Each row comes from the steps of one walk. Every step used is in the known rows, and no mark comes twice. Write the walk behind each row, first mark first.
Known rows
b, s, j, k, h: [ 42  -4  11  17  13 -65  -5  30  14 -15   2 -17 -16 -11  22  37  40  -2
  -7 -16 -11  -3 -15  -5]
b, w, j, k: [ 13   1   0  34   4 -14   7   9 -10  -4  -3  16  10 -18   1  23  37  31
  19 -14  19 -15   1 -12]
s, j: [ 36  -4   2   0   1 -61 -26  53   1 -38   4 -22   7 -16  16  30  41 -10
  14   6   2  -4 -15 -39]
b, s, j, w, n, k, h: [ 15  -2   2  18   6 -57   7  -4  -2  -7  -7 -17 -15 -23  19  39  17 -16
 -28 -15 -19  14 -11 -23]
h, k, n, s, j, w: [ 13  -7 -17   2  23 -46  -2  71 -10  -1  16 -13   1 -33   0  23  58   4
 -15 -50 -24  26   2  -6]
b, w: [-12  -9 -31  21  -5   4  23  16 -16 -23   5 -14   8 -14  -3  25  17  14
  16  17   2  21  -3 -45]
j, w: [ -1   3 -52  17  18 -29   8  19  -7 -58   2 -45   0 -14   2  29  20   7
   6   5  25   5 -11 -29]
b, w, j, k, n, s: [ 17 -15   9  19  -6  -6   6   6  -3  25   4  15   3 -14  -7  21  36  36
  25 -36   2   0  11  12]
j, k, b, w: [  4  -1 -16  48  14  22   4  26  -2 -21  -1 -14   0 -11 -11  -4  19  27
  12 -12  20  -6 -13   3]
j, w, n, s: [ -8 -12 -17  23   2 -26  -2 -11   1 -14   2 -34  -4   8   1  32  10   6
  -7  -3  17  27 -13 -28]
w, j, k, n, s, b: [ 44  -2  45   6   7 -52 -18  12   6  44   1  -4   1   9  22  -1  33  40
  34 -34   7  -3   2  24]
j, w, n, s, b: [ -3  -3   2  23   9 -34  -3  -6 -10  16  -1 -32  -2  28  15  23   1  19
  -4   3  11  36  -5 -38]
h, k: [ -6   4 -20  21  17 -27   9  43 -11 -22  14 -16  14 -28  15   4  48   6
  -8  -5  -6  28 -22 -27]
k, n, w: [  7  -1 -40  -7  -6 -10  32  27  -3 -18   4 -51  -8 -13  11   2  18  10
  28 -13 -19  13  -3  19]
r, n, w, b: [-20  14 -26 -16  -5  11   3 -24  -2 -19   4 -30  -5  14  18  20   2  45
  24  38 -56  29   2 -29]
r, n, s: [ -8 -12 -13 -23 -14   2 -32  -8   0 -29   9 -24  12  -1   5  21  13  36
  17  41 -49  41   1 -33]
b, s, j: [ 31 -15 -15  -2  -8 -67   3   9  -3 -37   8 -15 -16  -8  18  39  33 -19
  -4  22  -1   5  -6 -41]
s, j, k, n: [ 52   1  15   1  22 -56 -26  71   8 -30   8 -25   1  -9  10  18  42 -10
  14 -46   4 -24  -4  22]
j, k: [ 19   5 -10  26  24  -9 -11  22   4 -48   5 -30  12   5   8  10  24  18
   7  -7  21 -13 -20   6]
n, k, j: [ -9 -25 -19   7   0  32  -6  12  -4 -44  -1 -38  31 -31  28  -7  15  11
   7  -2 -32   2 -35  -5]
w, n, r: [  3 -15  13   7 -16 -21   5  16  12 -16   6 -40  16 -13  22   6   8 -24
   9  16  11  11 -11  -6]
r, n, w, j, k, b: [  8  18 -16   5  -3  -3 -18   1  -2 -15 -13 -12  -3 -19  12  -8  30  54
  28   7 -33  -7   3  19]
r, n: [ -6   3 -20 -19  -4 -20 -19  10  -1 -45   7 -32   8 -10  13  16  14  15
  25  36 -34  26   0 -29]
k, b, w, n, s: [-16 -25   5  40 -29   7   7  -9   2  33   2 -10 -13  -9 -10   2   6  11
  12   3   5  41 -14 -30]

Write each row's walk
[ 22   5  -5   9  19 -65 -16  27   6 -32   7 -23 -10   1  10  50  29  -1
   7  -7  14  -7  -9 -48] : s, j, w, b
[ 35  -6  20  -1  12 -61   8 -10  19   2  21 -14 -35  22  18  38  19 -10
   6 -23   3  -5  -1   1] : w, b, s, j, k, n
[ 38 -16  19  21   2 -14 -47  36  12 -16   3 -10   6  -3  -2  13  37  26
   4 -12  -1  -4 -20  -5] : n, s, j, k, b
[ 14   4 -26  11 -14 -28  14  -3  -9 -13 -10 -17   3 -20  20  10  38  34
  27  11  -2   0 -13 -11] : n, w, j
[-25 -11 -29  26  34 -28  19  46   2 -13  16 -33  -3 -25  28  16  49   7
  -7 -38 -12  21 -28 -21] : h, k, j, w, b
[-15 -30 -40  12  10 -33  29 -11  13 -27  13 -51 -30  -2  28  35  18  -4
   5  -9   1  12 -21 -25] : k, j, w, b, s
[ 30  -4  22   6  21 -10 -11  26   1  16   9 -31   5  28  13  -1  13  38
  18 -26  -7  12   1  24] : j, k, n, s, b
[  7  10 -27   3  -9  -9   1 -29  -7 -14 -11  -4 -19 -15  15   0  25  47
  17  18 -36  -1   9  16] : r, n, w, j, k, b, s
[ 17  -4  48  32   1 -16  -9  18  -2  72  -6  11  12   7  17  15  28  75
  22 -13 -24  31  -2 -21] : n, s, b, w, j, k, h
[ 12   4  20  19  -4 -43  13  14 -25  40  -6   7   7  -1  24  11  23  39
  33  16   3  20   9 -53] : s, b, w, j
[-16  -6   0 -15  -8  18 -16  -1 -26  18   3  -4  16  18   9  18   1  62
  19  49 -64  57  24 -59] : r, n, s, b, w
[-25  -8 -43 -15  12  32 -19  10 -14 -63  -4 -39  26 -32  19   6   9  26
   3   8 -64  11  -4 -10] : r, n, k, j, w
[ 27   8  28  18  13 -41  13  30 -18  50  -2   6   0   5  19   2  25  37
  35 -29   4   3  19  -1] : s, b, w, j, k, n
[ -3  -3  20 -15 -19 -13 -21 -13 -22  39  -1  16  13   7  15  18  15  65
  30  38 -56  45  26 -54] : r, n, s, b, w, j
[ -5  -3  18  31 -15   5  -8 -25   3   1  -5 -23   6 -17  10 -21  -6  -7
   2   1   4  17 -32  -4] : w, n, k, b
[  2   2 -16   5  16 -42  21  58  -4  -3  19 -25   0 -35  12  -3  47  -9
   5 -36 -12  31 -11   5] : h, k, n
[-13   6 -20  28  13  -2   3 -18 -12 -35  -6 -31  12  -8   5  15  -3  -1
 -16  -6  11   9 -16 -16] : j, w, n, k
[  8  17   5  -6  11 -21  -3  -5  11   4   0 -15 -22  12  28  36  18  45
   4   5 -76  16   4  -7] : r, n, w, b, s, j, k, h
[ 10  -2 -22   4  -6 -24  27 -27  -3 -11   6 -19 -24  19  22  39  15  19
  -1  24 -23  13  -6 -38] : n, w, b, s, j
[ -9  -1  -7  43  -2 -30  17  34 -14  28   3  19  -1 -57   2  -9  58  20
   9 -21   2  25 -13 -24] : h, k, b, w, j
[ 35   4  20  36   1 -48 -21   9  16  -5  -6  -7  -6 -26  12  -8  43  21
  31 -21  39 -25 -25  18] : w, j, k, b
[-15 -19 -45  14  17  31   0  17 -12 -60  -5 -46  27 -34  19   5  13  14
  -4 -12 -21  -3 -26  -5] : n, k, j, w
[  6  -1 -10 -15 -13   3 -27 -16 -12 -38  -3  -5   2 -31  10   2   6  13
  -3  36 -60  13   3 -21] : r, n, k, b, s, j
[  9 -10   5   2  -4  17 -45  29  -7 -11   0   8   8  -8 -12  20  26  45
   8   7 -51  15  14 -21] : r, n, s, j, k, b, w
[ 34   6  17  23   9 -50 -17   6   9 -19  -1  -4   7 -14  17  12  46  21
  25 -16  31 -25 -17   9] : w, j, k
[ 26   1  -3   9  22 -23   2  35   9 -28  10 -39  -1  -2   7   3  22   3
  20 -38  15 -10  -9  40] : j, k, n
[-28 -25  -4  29  -9  34  19  -2 -15   2  -2 -10  20 -19  15   6   5  -1
  -2 -13 -25  21 -15 -20] : b, w, n, k, j
[  0   3 -32  -9   1   2 -22 -13 -20 -52  -7 -11  -1 -34   2  12   5  16
 -12  26 -49   7  11 -22] : r, n, k, b, s, j, w
[ 34   9  38  30   7 -67 -17  27  27  13  -7 -13   0 -29  26  13  51  25
  31 -36  15 -13 -29  17] : w, j, k, h
